Each row comes from the steps of one walk. Every step used is in the known rows, and no mark comes twice. Write the walk behind each row, first mark first.
Known rows
zogu/tizo/forez: [ -0.1  -3.5  -1.3   7.9   2.3  -5.0  11.9  11.1   2.2 -26.5  -5.0   0.8
   6.3   7.0  -7.9   6.8  17.8   8.7  -5.7 -56.2]
mupub/gaki/forez/zoni: [ -1.3  -6.7 -60.9  -2.0   9.1 -10.7   7.4   8.6   3.3 -21.0  16.3   0.2
  -1.0   9.2  -2.2   9.4  -6.5   9.2   3.8  -7.9]
forez/gaki/zogu/tizo/mupub: [ -7.5  -6.0 -44.1  18.7   5.3  -6.1   5.4  18.9   0.5 -16.2   2.0   0.7
   5.3   9.0  21.8  15.3   9.1   9.9 -13.6  -6.8]
zoni/mupub: [-15.8  -4.8  -4.8   6.5   4.0  -5.8   7.5   6.4   5.9 -18.4   1.9   1.9
  -7.2  -7.9  -3.2   9.2 -11.6   8.5  -6.1  -2.6]
zoni/forez/gaki: [  1.1  -3.2 -28.1  21.6   5.1  -7.9   6.4  16.0   3.7 -10.8  -5.9  -5.8
  -1.2  -1.3  -2.6   8.7  -0.8   7.8   0.9 -36.1]
forez/zoni/zogu: [-18.0  -4.7 -19.8   5.9   5.0   0.2   2.2   7.9   3.4 -12.0   6.8  -5.4
  -5.9   5.3  -2.9  10.6 -11.3  15.2 -15.1 -37.7]
tizo/mupub: [-10.7  -5.5  -4.0   6.5   4.0  -9.1   8.6  11.7   7.7  -9.7  -1.9  -2.6
  -3.3   5.2  19.6   9.4  -8.7   6.3  -5.3  -6.4]
zogu/tizo: [ -2.4  -5.3  -4.0   9.2   3.7  -6.2  11.9  11.1   1.6 -22.7  -3.9   0.5
   3.7   2.6  -3.0   7.1  12.0  10.2 -13.8 -16.0]
tizo/mupub/gaki/forez/zoni/zogu: [-16.9  -6.8 -61.6  -8.9   8.6   0.3   0.7   7.9   4.9  -6.5  19.5  -4.3
  -3.9  12.9  19.0   9.1 -10.1  16.6   5.0  -4.3]
gaki/forez/zoni/zogu: [-15.9  -5.7 -40.8   4.2   9.7  -2.2  -1.0   3.2   2.2 -13.2  12.0  -4.9
  -6.9   6.9  -4.3   9.5  -9.1  13.4  -0.4 -20.0]
mupub/tizo: [ -9.4  -5.2  -2.3  -2.4   3.1  -9.6   7.9  11.5   3.0 -16.3  -3.1  -1.3
   0.6   1.4  -3.4  22.1  -2.1   2.5  -5.7  -9.1]
forez/zoni: [ -3.4  -5.1 -15.9   8.3   5.0 -10.0   8.5   9.4   3.9 -19.4   4.8  -0.8
  -4.5   6.5  -1.7   9.5 -13.1   7.1 -15.0 -37.0]
forez/zoni/zogu/tizo/mupub/gaki: [-11.9  -5.8 -39.9  -9.7   3.6   5.1   6.4  14.9   2.7 -10.4  14.2  -1.8
   3.0  14.2  22.3   5.3   4.1  22.0 -14.3 -31.3]
tizo/mupub/gaki: [ -7.9  -5.8 -28.1  -3.8   3.1  -7.9   9.6  14.8   8.2 -10.2   4.7  -2.6
  -0.4   5.7  20.3   9.4  -5.5  10.3   1.0   7.1]
zogu/tizo/forez/zoni/mupub/gaki: [ -3.0  -4.1 -34.4  -9.1   2.2  -1.2  11.9  11.7   1.9 -30.9  16.5   7.9
   5.2   6.4  -2.2   4.6   4.5  15.1  -9.6 -68.6]
mupub/tizo/forez: [ -7.2  -3.4  -2.6  -4.7   2.1  -9.8   8.6  12.6   3.5 -20.6  -3.0  -0.8
   3.0   6.0  -8.8  21.1   3.8   3.9   2.7 -44.3]
tizo/forez/zoni: [ -3.5  -3.2 -14.8   6.2   3.7  -9.3   9.5   9.9   4.0 -23.7   4.4  -0.8
  -1.8  11.1  -6.1   9.5  -7.1   5.7  -6.8 -78.0]
tizo/forez/zoni/mupub/gaki: [ -9.4  -3.4 -37.0  -8.1   2.7  -4.5   9.3  11.0   5.4 -23.7  17.7   4.4
  -1.8   4.0  -2.6   8.1 -10.6  12.9  -0.4 -58.7]
zogu/tizo/mupub: [ -4.6  -6.1  -3.0   6.6   2.9  -4.8  11.5  13.8   4.5 -17.1  -2.7   0.5
   3.0   8.0  20.0   6.0   9.1   7.5 -12.7 -15.7]
zoni/forez/gaki/zogu/tizo: [  5.1  -3.8 -43.8  20.8   6.6  -3.4   2.2  22.8  -3.3 -19.4  -6.0  -1.1
   7.9   1.7  -1.9  15.6  16.6  12.3  -7.7 -50.1]
mupub/gaki/zogu: [ -9.0  -5.5 -45.9  -0.4   6.2  -6.6   2.1  19.3   2.7 -18.7   2.3  -1.6
   0.3   0.4  -2.2  21.3   0.0  14.0  -1.5  -0.3]
gaki/zogu/tizo/forez/zoni/mupub: [ -7.8  -3.7 -28.4   1.1   4.3  -0.3   4.0  13.4  -2.0 -34.2  10.0   8.1
   3.3   6.2  -3.8  14.4   2.7  12.5 -15.1 -83.0]

Write each row's walk
[ -6.2  -3.5 -10.6   1.5   2.5  -2.3  11.1   7.7   1.4 -31.5  10.6   7.3
   1.5   6.1  -4.1   4.5   1.8  10.0 -15.8 -78.6]  zogu/tizo/forez/zoni/mupub
[  3.5  -7.9 -58.7  -5.7   8.0  -6.0  10.9  11.1   1.7 -20.8  17.6   3.1
   6.0  16.9  22.3   5.7   6.9  10.8  -3.8 -12.7]  zogu/tizo/mupub/gaki/forez/zoni
[ -0.3  -7.3 -47.5  -3.8   7.7  -6.8  10.5  11.1   3.5 -17.0   8.2   1.5
   5.9   9.8  19.5   6.8  15.0  10.3   4.9  16.6]  zogu/tizo/mupub/gaki/forez
[-11.8  -6.8 -37.7   0.9   8.2   2.3   3.1   5.9   1.1 -14.1  13.3  -1.9
   0.1  14.7  19.1   4.8   3.5  13.8  -7.9 -25.8]  gaki/forez/zoni/zogu/tizo/mupub
[  1.8  -5.1 -42.2  16.8   5.7  -1.7   3.2  25.0  -0.6 -13.1  -6.3  -1.5
   7.7   6.6  21.2  14.2  12.9  11.1  -5.3 -45.6]  zoni/forez/gaki/zogu/tizo/mupub
[-12.2  -6.2 -44.4  -4.1   5.5  -6.4   3.0  20.7   4.5 -12.3   4.4  -1.6
   0.0   5.7  20.6  19.8  -3.8  12.5  -0.9   4.4]  tizo/mupub/gaki/zogu
[-10.8  -6.0 -38.5   4.7   9.0   1.0   1.8   3.9  -1.5 -19.8  11.6  -1.4
   0.7   9.4  -3.8   6.3   8.0  14.6  -9.6 -29.9]  gaki/forez/zoni/zogu/tizo
[ -0.4  -4.2 -41.9  -3.4   4.2  -3.0   5.6  21.0  -1.0 -28.8   1.5   2.1
  10.5   7.3  -7.1  17.8  21.5  16.1  -0.7 -45.6]  mupub/gaki/zogu/tizo/forez
[ -7.1  -6.2 -53.1  -6.6   5.3  -1.3   4.4  16.8  -1.9 -29.2  16.5   8.1
   4.5   2.0   1.3  15.6   0.6  17.6 -17.6 -31.5]  forez/zoni/mupub/gaki/zogu/tizo
[-17.5  -3.1 -42.2   4.3   3.2  -7.4   0.5  14.6  -0.4 -21.8   6.8   3.9
   0.6  -0.1  -4.8  28.8  -4.9   5.2   0.1 -33.5]  zoni/mupub/tizo/forez/gaki/zogu
[ -2.6  -5.8 -44.4  -1.4   5.5  -4.2   5.2  21.0  -0.8 -23.9   1.7   2.0
   8.7   2.9  -2.3  18.4  17.0  16.6  -9.2  -6.5]  mupub/gaki/zogu/tizo
[ -4.9  -5.6 -20.1   9.7   5.8  -5.1   4.1  16.0  -1.7 -25.8  -3.8   1.3
   5.5   2.8  -2.9  17.9  13.1  11.1 -14.7 -18.9]  gaki/zogu/tizo
[ -7.4  -3.0 -26.9   8.3   2.1 -12.0   9.3  13.3   2.6 -17.0   1.3  -1.7
   2.7   7.8  -7.7  20.7   2.6   0.5   2.5 -37.5]  mupub/tizo/forez/gaki
[ -1.4  -6.2 -25.3  -4.0   2.5  -4.3  12.8  16.3   5.0 -14.0   3.9   0.7
   6.5   8.2  21.7   6.7  12.7  12.9  -8.1  -1.6]  zogu/tizo/mupub/gaki
[-17.2  -2.8 -16.1   2.9   4.1  -0.2   2.4   8.6   3.0 -15.0   6.3  -5.3
  -4.2   9.8  -7.8   9.7  -6.0  14.4  -5.3 -76.3]  tizo/forez/zoni/zogu
[-15.8  -4.9  -7.5   6.5   4.1   3.0   4.4   9.2   1.3 -13.1  -2.5  -4.2
   1.7   1.1  -4.9   8.0  14.0  18.3 -13.0 -15.8]  zoni/zogu/tizo
[-16.2  -5.2  -1.5  -6.3   2.5  -6.6   6.7   8.3   4.1 -18.2   4.0   3.2
  -3.7  -6.6  -2.1  20.0  -9.5   4.0  -6.0  -0.8]  zoni/mupub/tizo
[-14.9  -5.9 -16.0  -0.2   3.6   4.1   5.1  10.8   2.7 -11.5   7.8  -2.4
   0.3  13.1  21.5   5.9   1.4  16.6 -20.2 -44.5]  forez/zoni/zogu/tizo/mupub
[ -6.1  -4.9 -47.2  23.0   6.2  -7.4   4.1  17.0  -2.3 -22.4  -0.7   0.8
   6.0   4.2  -1.4  17.3  13.1  10.4 -13.3  -9.1]  forez/gaki/zogu/tizo
[ -9.8  -2.9 -43.9   8.5   3.8 -10.4   1.9  18.3  -0.3 -20.5   0.0  -0.3
   3.8   7.9  -6.1  30.8   3.4   3.7   0.7 -40.9]  mupub/tizo/forez/gaki/zogu
[-11.1  -4.0 -41.2  -7.2   3.4   0.7   4.8  17.2  -0.2 -29.9   7.2   6.9
   6.7  -0.9  -5.5  15.5  13.8  17.0  -3.0 -40.0]  zoni/mupub/gaki/zogu/tizo/forez
[ -5.1  -6.4 -50.2  -0.3   9.6 -10.8   6.8   8.0   4.7 -17.5   7.8  -1.8
  -0.4   2.1  -4.5  10.8   1.5   9.6  12.7  23.6]  mupub/gaki/forez
[-10.2  -5.8 -42.9  -4.9   4.9   0.3   4.0  17.1  -0.6 -25.4   7.8   6.3
   4.1  -5.0  -0.2  16.1  10.0  18.2  -8.7  -1.6]  zoni/mupub/gaki/zogu/tizo
[-14.7  -7.2 -50.5  -7.8   7.8   3.7   3.9  10.2   2.8 -10.0  10.1  -3.3
   3.2   8.4  17.8   6.5  15.3  18.5   5.4  18.8]  zoni/zogu/tizo/mupub/gaki/forez
[-11.3  -4.0 -52.8  -7.7   4.3  -3.2   1.8  16.2   1.9 -26.7  16.4   5.6
  -1.3   4.1  -2.8  18.4 -11.7  15.6  -2.2 -60.7]  tizo/forez/zoni/mupub/gaki/zogu
